Every row comes from one small tree of marks. The marks that hang from a mark follow it in brackets, in alphabetical order. Every link used is in the known rows. Which tree was each row made from?
Known rows
N{G W{Z{A E Y}}}: [ 4.587  0.081 -0.930  1.920 -0.104  2.862  2.393 -1.342  0.225  1.068
  1.065  5.460  3.769  2.484  0.840 -4.043 -2.143  4.522]
Y{Z{A}}: [ 1.106 -0.846 -1.017  0.351 -1.012  0.619  1.102 -0.423 -0.137  0.606
  0.159  1.794  2.355  2.909 -1.813 -1.880 -3.194  2.975]
E{Z{A G{N}}}: [ 4.788 -1.584 -1.354  0.442 -0.258 -0.362  4.913 -2.356 -1.057  0.498
  1.414  1.093  1.564  1.363 -1.697 -1.425  1.241  3.710]
N{W{Z}}: [ 2.042  0.857 -1.582 -1.114 -1.814  0.306 -1.186 -1.898 -1.964  2.575
  1.590  2.872 -0.196  0.775 -0.802 -0.212  0.301  0.810]
N{G W}: [ 1.733  0.622 -1.878  2.058  0.599  1.495 -2.209 -0.394  0.226  2.296
  0.459  3.406 -0.406 -0.088  0.493 -0.460  0.000  2.097]
E{Z{G{N{W}}}}: [ 2.386 -0.666 -3.013 -0.131  0.211 -0.943  2.308 -3.001 -2.447  2.365
  0.933  1.245 -1.140  1.613 -0.893 -1.489  3.328  3.968]
A{Z}: [-2.209 -1.121 -1.264  1.571  0.146 -0.725  0.002 -0.679 -0.430  0.661
 -0.903  0.519 -0.385  0.590  0.238 -1.419 -2.350  0.171]
Z{A E W}: [ 2.954  1.559  0.406  2.122 -1.974  2.988  1.882  0.654 -1.933 -1.353
  0.197  0.064  2.522  0.931 -0.472 -3.623 -2.667  4.595]
W{N{G} Z{A E Y}}: [ 4.734 -0.987  0.739  0.709  0.634  0.703  4.667 -1.064 -3.674  0.925
 -0.023  4.368  5.514  4.848  0.566 -4.008 -1.026  5.225]
Z{A W{N} Y}: [ 2.681  1.114  0.881  0.348 -0.364  1.477  3.255  1.274 -4.326 -1.949
  0.476  1.515  2.508  2.564  1.162 -2.785 -0.890  4.285]
Y{Z{E}}: [-1.472 -0.874 -1.190  0.371 -0.261  0.053  0.632 -1.070 -1.449  1.595
 -1.601  0.419  1.770  4.121 -0.610 -3.792 -1.671  4.320]
Y{Z{G W}}: [-2.355 -0.069 -1.431  1.795 -3.816  2.444  2.278 -1.387 -2.886  1.154
 -0.572  2.061 -0.755  2.889  1.430 -3.210 -0.158  3.697]
Y{Z{A E G}}: [-0.730 -1.442 -0.825  3.039  0.233  2.232  3.439 -1.412 -0.831 -0.096
 -0.266  0.909  2.854  4.254 -0.457 -3.764 -2.674  6.249]
E{Z{Y}}: [-0.841 -1.729 -0.573 -1.709 -0.370 -1.896  3.583 -1.077  0.081 -0.196
 -0.404  1.676  1.779  2.397  0.414 -4.122  0.250  1.949]
A{Z{W{N} Y}}: [-1.868 -0.093 -1.064  1.089 -0.742 -0.357  2.191  0.199 -4.616  0.007
 -1.407  1.292 -0.051  2.979  2.268 -3.758 -1.179  3.167]
Z{A G{N{W}} Y}: [ 5.084  0.170 -1.367  2.462  3.090  3.518  4.755 -0.913  0.208 -1.749
  1.982  0.689  0.792  0.894  1.521 -0.297  0.983  4.242]
G{N{W{Z{Y}}}}: [ 6.593  1.061 -2.216 -1.856 -0.011  0.625  1.968 -1.772 -2.139  2.190
  1.158  1.739 -0.090  1.325  0.277 -0.088  2.419  1.128]
W{Z{A E G Y}}: [ 1.490 -1.372  1.222  1.730 -0.301  3.200  6.919 -2.116  0.070 -1.712
  0.972  2.163  4.019  3.018  1.655 -3.758 -1.452  3.729]

Write each row's tree
[ 2.716  0.146 -1.076  1.374 -2.651  1.092  1.101 -0.061 -5.209  2.491
 -0.328  4.271  2.351  4.296 -0.980 -3.238 -2.105  5.557]	Y{Z{A W{N{G}}}}
[-3.169 -0.292 -0.992  3.109 -1.274  0.681  1.476 -0.925 -5.923  1.049
 -0.811  1.107 -1.539  2.010  1.692 -2.204 -0.037  3.672]	A{Z{G W{N}}}
[-1.347 -0.370 -1.119  3.107  0.000  0.839  2.962  0.208 -4.530  0.728
 -2.736  2.228  1.325  3.924  2.929 -6.217 -1.792  5.645]	A{Z{E W{N{G}} Y}}
[ 5.574  1.307 -0.470  3.249 -0.719  4.159  4.914 -0.641 -2.960 -0.558
  0.780 -0.865  1.367  0.776  0.450 -2.421  0.631  5.660]	Z{A E G{N} W}
[ 0.434  0.222 -2.269  3.697 -0.759  2.366  3.632 -1.648 -3.388  1.242
 -1.182 -0.804 -1.064  1.293  1.591 -3.382 -0.056  4.187]	A{Z{E G{N} W}}
[ 5.814 -0.950  0.122  0.945  0.403  2.820  7.967 -2.361 -0.965 -0.635
  1.093  1.229  3.518  2.701  1.194 -2.758  0.432  3.941]	W{Z{A E G{N} Y}}
[ 4.669 -0.714 -1.251  0.483 -2.096  1.488  7.670 -1.522 -2.052 -1.027
  1.027  1.755  1.759  2.215  0.833 -4.301  1.359  4.774]	E{Z{A G{N} W Y}}
[ 6.745  1.462 -2.583 -1.681 -0.740  0.179  0.231 -2.144 -2.719  3.715
  1.553  1.450 -1.041  0.506 -1.277  1.206  2.524  0.805]	G{N{W{Z}}}
[ 6.904  1.575 -2.478 -1.071 -0.080  0.286  0.658 -2.205 -3.407  3.545
  0.850  0.717  0.212  1.316 -1.397 -0.470  1.990  2.811]	G{N{W{Z{E}}}}
[ 1.215  1.187 -0.054  1.832 -0.803  0.920  0.317  0.303 -5.844  1.868
 -1.481  1.612  1.008  2.596  0.935 -3.888  0.810  5.615]	Z{E W{N{G}}}
[-0.263  1.216  0.556  0.307  0.277  0.790  2.925  0.720 -5.907 -0.975
 -1.563 -0.013  1.571  3.848  2.257 -5.070  0.768  6.011]	Z{E W{N} Y}
[ 3.748  0.419 -2.022  2.668 -2.139  3.583  4.646 -1.520 -3.459  1.243
 -0.183  0.541  1.781  3.703 -0.161 -3.970 -0.749  6.971]	Y{Z{A E G{N} W}}
[ 0.764 -1.024 -0.086  0.726 -1.377  0.368  6.191 -1.053 -5.118 -1.133
  0.751  2.885  2.385  4.149  0.833 -5.099  0.605  6.623]	E{Z{A G W{N} Y}}
[-0.551  0.713 -1.546 -0.733 -2.955 -0.429 -0.053 -0.349 -6.283  2.559
 -0.970  1.874  0.088  4.422 -0.394 -2.998 -0.009  4.241]	Y{Z{W{N}}}
[ 1.067 -0.549  0.964 -1.630  0.572 -1.165  3.628 -1.500 -5.364  1.037
 -0.751  1.737  2.907  5.194  0.875 -3.655  1.064  4.042]	W{N Z{E Y}}
[ 2.893 -0.788  0.022 -0.594 -1.401 -1.286  1.043 -1.350 -4.997  3.788
  0.122  4.755  1.513  2.780 -0.292 -0.415  1.510  1.547]	W{N{G} Z}
[-0.289 -1.298  0.682  0.187 -1.533  1.841  5.592 -2.111 -0.406 -0.633
  0.759  2.556  0.933  1.857  2.869 -1.957  0.765  0.298]	W{Z{G Y}}
[-4.477 -2.025 -0.743  3.997  2.061  1.688  4.689 -1.503  0.249 -1.648
 -1.694 -0.173  0.879  2.748  3.345 -4.816 -1.748  3.859]	A{Z{E G Y}}
[ 5.247 -0.281 -1.584  0.621 -3.031  1.017  5.364 -1.960 -3.126  0.578
  1.253  1.535  0.988  1.236 -1.110 -2.656  1.281  4.468]	E{Z{A G{N} W}}
[-3.185 -1.248 -1.067  2.264 -0.007  1.377  2.348 -2.029 -1.669  1.181
 -1.357  0.436  1.189  4.217  0.729 -3.716 -0.687  5.265]	Y{Z{E G}}
[-0.125 -0.296 -0.493 -1.910 -1.911 -2.113  3.245 -0.631 -5.643  0.555
 -0.490  2.177  1.329  3.945  0.474 -5.191  1.782  4.380]	E{Z{W{N} Y}}
